Each row comes from the steps of one walk. Every step used is in the known rows, and no mark comes twice. Write the walk behind each row, first mark first.
Known rows:
rafup -> lezifa -> manar -> vite: [-10.1  -0.6  -8.3   3.8  10.2 -40.2  -4.0  -1.5   0.5  -4.8  -4.9   8.8
  -0.8 -21.3   5.5  -4.0  10.3  25.8   0.4  -5.1   1.7  -6.9   5.8]
zado -> vite -> manar -> litopaz: [ -4.0   3.6  11.0  -0.2   1.0  55.1  -9.4  -1.7  -2.2 -14.3  -0.8   4.4
 -28.8 -10.5  13.6  -2.9  -3.5  35.4  11.5 -10.9  10.8 -11.2   9.1]
rafup -> lezifa: [ -7.5  -0.4 -10.4   2.2   3.8 -30.0   8.3  -5.7   1.8   1.2   0.3  -2.1
   7.0  -4.2   3.3  -7.7   2.5   4.7  -6.9  -3.0   1.9  -2.5   1.3]
nalu -> lezifa -> rafup: [ 21.0  -1.4  -0.4   4.3   3.0   0.9  -1.8  -5.9   9.4   0.9   1.3  -6.0
  13.6  -7.1  -7.5 -19.7   3.3   7.4   0.9   3.4  13.5  -1.0   6.7]
rafup -> lezifa -> manar: [ -5.3   0.1 -12.1   3.6  11.2 -41.3  -0.1   3.9  -3.5  -1.9   7.8   0.1
   5.9 -17.5   5.9  -4.1   5.4  16.5  -3.6  -4.3  -2.0  -8.4   0.3]
manar -> vite: [ -6.4  -0.8   4.2  -0.2  -1.0   1.3  -4.6  -6.0   4.6  -4.0 -16.0  10.6
  -8.8  -4.2   1.1   1.0   6.1  10.7   4.9  -1.4   3.8   1.5   6.8]
vite -> manar -> litopaz -> rafup -> lezifa: [  0.4   0.3  -0.2   5.9   3.7  17.9  10.8  -4.9  -0.8 -10.6   6.4  -0.8
 -36.9 -17.0  10.4  -4.3  -1.8  15.0  -0.8  -9.4   9.0 -18.1  10.1]
vite -> manar -> litopaz: [ -0.8   2.6   4.0   2.5  -2.4  30.0  -5.5  -4.6   1.6 -11.7  -0.1   2.1
 -32.5 -12.6  -4.1  -1.9  -2.1  26.6  -4.2  -8.8  12.2 -15.5   7.8]
lezifa -> manar: [  2.3   0.4  -2.1   2.1   8.2 -12.2  -9.2  10.0  -5.4  -3.2   7.4   2.8
  -1.6 -14.2   1.9   3.9   3.4  13.2   3.8  -1.5  -4.4  -6.8  -1.3]
litopaz -> nalu: [  5.8  -3.7   0.9  -0.6  -0.1  19.7  -1.7  -6.3  -4.4   0.4  15.6   3.4
  -0.8   5.2  16.5  -4.2  -3.2 -19.5   1.7   4.3  -4.5   7.8  -5.7]
vite -> manar -> litopaz -> rafup: [  5.8   0.5   7.2   4.5   0.4  39.3   5.1  -1.1  -2.2 -11.6   6.1   0.9
 -42.2 -13.8   6.6   0.9  -3.2  11.3   3.9  -7.2   8.2 -16.6   9.1]
zado -> vite -> manar -> litopaz -> rafup -> lezifa: [ -3.7   1.7   6.8   2.7   6.1  41.4   6.0  -3.1  -4.2 -13.7   5.5   1.3
 -31.8 -14.5  26.8  -5.7  -2.9  25.8  13.9 -11.7   8.6 -13.2  11.0]
lezifa -> rafup: [ 20.8  -1.2   1.7   1.7   0.4  12.8   2.3  -1.2   5.1   0.1  -0.9   0.2
   5.4  -0.1 -11.3  -5.8  -0.5 -10.4   6.3   7.1   5.9  -3.3   6.2]
vite -> manar -> litopaz -> nalu -> lezifa: [  4.8  -0.9   3.0   4.1  -0.7  39.3  -9.2 -13.0   1.4 -10.6  15.0   0.5
 -27.1 -13.5  13.3 -15.9  -1.7  23.1  -6.4  -7.3  15.3  -8.1   3.9]
lezifa -> dumi: [ 11.1   0.3   0.7  -2.7   9.9  -6.1  -4.3 -10.9  -3.4   2.7  -5.5   1.2
   6.1  -4.2 -23.6 -13.3   5.4  -4.2   6.6  -1.8   2.9  -1.6   0.1]
manar -> litopaz -> dumi -> lezifa: [  1.6   3.7   4.9  -8.4  -2.1  26.4   4.1 -10.4   0.8   2.3  -1.7 -10.9
 -17.9  -8.2  18.6  -1.0 -10.5   0.3  -3.6 -13.7  13.1   3.9   5.4]
zado -> vite -> manar: [ -5.0   3.8   6.2   5.3   5.8  36.5 -10.2   2.4  -4.4 -10.6   1.0   7.0
 -21.4  -2.2  21.1  -8.0  -1.7  32.2  16.6  -6.6   3.2  -5.1   5.9]
litopaz -> rafup: [  7.9  -2.2   4.8   2.4   3.5  10.4  13.3   4.3  -4.3   0.0   7.4  -1.2
 -11.7  -1.1  13.9   3.9  -1.5 -19.3  10.3   1.7  -5.5  -1.3   1.8]
dumi -> lezifa -> rafup: [ 12.5   1.7  -4.2  -4.7   3.7   4.4   1.8  -3.8   2.8   1.2 -10.1  -5.2
  -2.8  -1.7  16.6  -2.0  -6.9 -17.1   8.9   3.5  15.2   6.6   7.1]
dumi -> litopaz -> nalu: [  5.1  -7.0   2.0   0.2   3.8  23.2   2.0  -9.8  -6.6   1.7  20.5  -6.8
 -14.7   0.9  17.6  -9.0  -3.8 -19.9   5.6   6.6 -11.2  17.5  -7.4]
zado -> vite -> manar -> litopaz -> rafup -> lezifa -> dumi: [  4.6   1.9   7.3   1.1  13.4  38.4   3.1 -10.7  -6.9 -11.1   1.9   2.0
 -27.3 -17.7  10.2 -14.6   1.0  22.9  18.5 -13.1   9.8 -15.0  11.2]
nalu -> litopaz: [  0.4   1.2  10.3  -4.9  -0.7  -0.2   4.8  -9.4  -0.3   3.7   6.3   4.7
 -11.3  -9.9   6.8  -9.1  -4.0 -10.7   7.9  -2.7  -6.3  -4.4   2.1]

Write each row's walk:
[  2.9   4.6  -2.5   0.4  11.4  -7.0  -3.9   2.7  -6.6   4.8   4.8  -6.2
 -10.7  -9.8  33.1  -6.0  -6.1   6.5   6.5 -10.7   0.4   6.8   0.8] => litopaz -> dumi -> lezifa -> manar
[ 15.9   4.8   4.5   2.4   1.9  41.4  -0.5 -10.1   3.6  -5.1  -2.1  -4.5
 -36.8 -11.3  12.3 -12.9  -9.6  15.7   3.0 -10.9  19.8  -8.2  13.8] => vite -> manar -> litopaz -> dumi -> lezifa -> rafup
[ -1.8   3.6   0.5   0.3  10.2  -6.5  -6.9  -2.0  -3.3   1.9  -6.6   1.7
 -16.9 -13.0  32.1  -5.2  -1.6  14.6  10.4 -11.1   3.5   8.4   6.1] => litopaz -> dumi -> lezifa -> manar -> vite
[ 10.5  -2.3  -4.0   1.8  14.8 -21.2  17.2  -9.4  -5.4   3.4   3.9  -2.0
   0.3  -8.8  -2.2 -14.0   4.9 -17.2   8.5  -2.3  -1.2  -4.3   2.9] => litopaz -> rafup -> lezifa -> dumi
[ 12.4  -2.7  -0.3   0.9  14.9 -12.1  -4.4 -17.7  -0.3   4.0   2.4 -12.9
   2.5 -14.0 -14.7 -31.3   7.9  10.3   4.5  -2.8   4.8   9.5  -0.5] => nalu -> lezifa -> dumi -> litopaz
[ -4.1   0.1  -7.6  -2.0   6.2 -21.3   0.2  -0.7  -1.1  -5.7   7.3  -2.9
  -1.6 -25.3  -1.1   1.0   3.3  19.1  -8.6  -8.7   5.8 -13.8   2.6] => rafup -> lezifa -> manar -> litopaz
[ 0.9  4.1 -0.5 -1.5  5.0  3.3  3.7 -5.8 -2.0  7.6 -0.9 -8.1 -9.7  1.9
 30.0 -8.9 -8.6 -3.8  3.1 -9.3  4.5 12.9  2.2] => litopaz -> dumi -> lezifa
[  0.6   1.1  -4.0   1.1   6.7 -15.3   3.1  -3.0  -1.6  -0.9  12.0  -5.5
  -3.5 -22.8   1.5  -6.8   0.9  21.9  -8.6 -13.3   2.0 -11.8   3.1] => rafup -> lezifa -> manar -> litopaz -> dumi
[  4.2   0.3  -3.9   4.9   9.3 -21.5 -11.7   3.8  -0.2  -2.4   9.8  -3.8
   7.4 -19.9   6.0 -11.6   6.9  27.5  -1.3  -4.4   5.1  -4.2  -0.1] => nalu -> lezifa -> manar
[ 11.3   5.9  11.3  -0.9   4.7  67.0  -5.4  -7.2  -0.2  -8.3  -3.1  -2.5
 -32.0  -9.1  28.9 -12.8 -10.7  24.6  18.5 -12.5  19.1  -4.2  14.9] => zado -> vite -> manar -> litopaz -> dumi -> lezifa -> rafup
[  6.4   1.5   9.6  -3.4  -5.2  31.3   4.6  -8.2   2.2   1.5   5.2  -7.0
 -10.9  -6.7  -3.9  -3.5  -5.1   6.6  -6.2 -11.3   4.7  -4.1   3.7] => manar -> litopaz -> dumi
[  2.0  -1.0   6.3  -1.1   5.9 -14.6  22.8 -10.2  -2.9   4.8  13.1   1.9
 -15.9 -15.1  21.9 -12.2  -3.5 -23.7  10.5  -3.5  -9.5  -6.8   4.8] => nalu -> litopaz -> rafup -> lezifa
[  9.8  -0.8   6.9  -2.7  13.0 -19.0  20.0 -17.8  -5.4   6.8   9.1   2.6
 -10.9 -17.9   4.9 -22.4   0.2 -26.2  15.4  -5.0  -7.1  -8.2   4.7] => nalu -> litopaz -> rafup -> lezifa -> dumi
[  4.1  -4.0   0.3   4.0   7.2   0.8 -15.7  -7.0  -1.6  -4.7  12.7   7.8
   0.2 -16.1  22.6 -14.0   7.7  13.4   3.6  -0.7   2.5   4.9  -0.8] => litopaz -> nalu -> lezifa -> manar -> vite
[ 20.3  -1.7   4.4   5.2  -0.2  47.4  -7.4 -13.9   5.1 -10.4  13.5   0.1
 -22.9 -13.7   4.1 -20.5  -2.2  15.0  -1.9  -2.5  19.1 -10.7   8.2] => vite -> manar -> litopaz -> nalu -> lezifa -> rafup
[  1.5  -5.9  -2.6   4.0  10.2 -10.0  22.3  -3.7  -5.0   2.0  13.7 -12.9
 -18.3  -8.7  18.7  -8.5  -0.6 -15.4   7.4   2.0 -11.0   8.3   0.3] => dumi -> litopaz -> rafup -> lezifa
[  9.8   1.1  10.2  -0.3   9.7  57.2 -16.5 -18.1  -4.4 -11.5   8.5   3.0
 -18.5 -15.0  11.6 -25.9   1.1  30.4  13.3 -11.5  15.6  -5.7   5.6] => zado -> vite -> manar -> litopaz -> nalu -> lezifa -> dumi
[ 17.1   4.1  11.5  -4.9   4.1  12.0   9.5 -15.7   1.5  10.6   3.6  -2.3
 -15.4  -8.3  25.2 -21.3 -12.5 -21.0  14.9  -5.8   1.6   4.5   8.3] => nalu -> litopaz -> dumi -> lezifa -> rafup
[  3.3  -2.3  -6.5   6.0  13.4 -26.7  13.1   7.5  -7.5  -1.9  14.9  -1.0
  -6.0 -16.9  19.0   0.1   3.4  -4.3   7.1  -2.2  -6.5  -8.5   1.8] => litopaz -> rafup -> lezifa -> manar
[ -1.4  -6.3  -1.2   5.8  15.5 -18.0  12.0  -1.6  -5.9  -3.0   7.5  -3.3
 -25.3 -22.3  20.7  -5.2   6.4   1.0  14.3   0.1 -10.4   4.7   4.6] => dumi -> litopaz -> rafup -> lezifa -> manar -> vite
[ -0.8   4.5  11.7  -4.4   8.6  -5.4  -2.2 -11.0  -2.9   5.4  -0.1   7.4
 -26.4 -21.6  36.3 -14.5  -5.0   3.0  16.5 -13.1  -2.9   2.9   7.9] => nalu -> litopaz -> dumi -> lezifa -> manar -> vite
[ 22.3  -4.6   5.8  -4.0  -4.4  42.0  -2.2 -16.5   6.1  -3.6  13.4  -5.4
   1.4 -10.8   0.8 -13.1  -2.4  -8.5  -4.4   1.0  16.2  -1.3   3.6] => manar -> litopaz -> nalu -> lezifa -> rafup
[  1.2   5.0  14.1   2.7   2.0  62.3  -6.1  -4.5  -2.6  -9.6   4.6   1.4
 -30.3  -7.4  17.7 -11.5  -5.7  37.3  11.0 -15.8   6.7  -8.4   9.2] => zado -> vite -> manar -> litopaz -> dumi
[ -1.2  -1.4   8.1   0.5  10.8 -22.2  12.7  -6.7  -3.5  -0.8   8.0  11.2
 -22.9 -28.4  23.7  -9.2   3.5  -5.6  17.4  -5.7  -9.1 -11.1   8.7] => nalu -> litopaz -> rafup -> lezifa -> manar -> vite
[  2.7   1.3  -0.4  -8.3   8.4   8.5   1.7   5.3  -7.6  -6.0   3.3  -6.7
 -24.2 -24.3  31.9  14.4  -6.3  -6.2   9.0  -7.2  10.1  -3.3   4.8] => dumi -> lezifa -> manar -> litopaz -> rafup
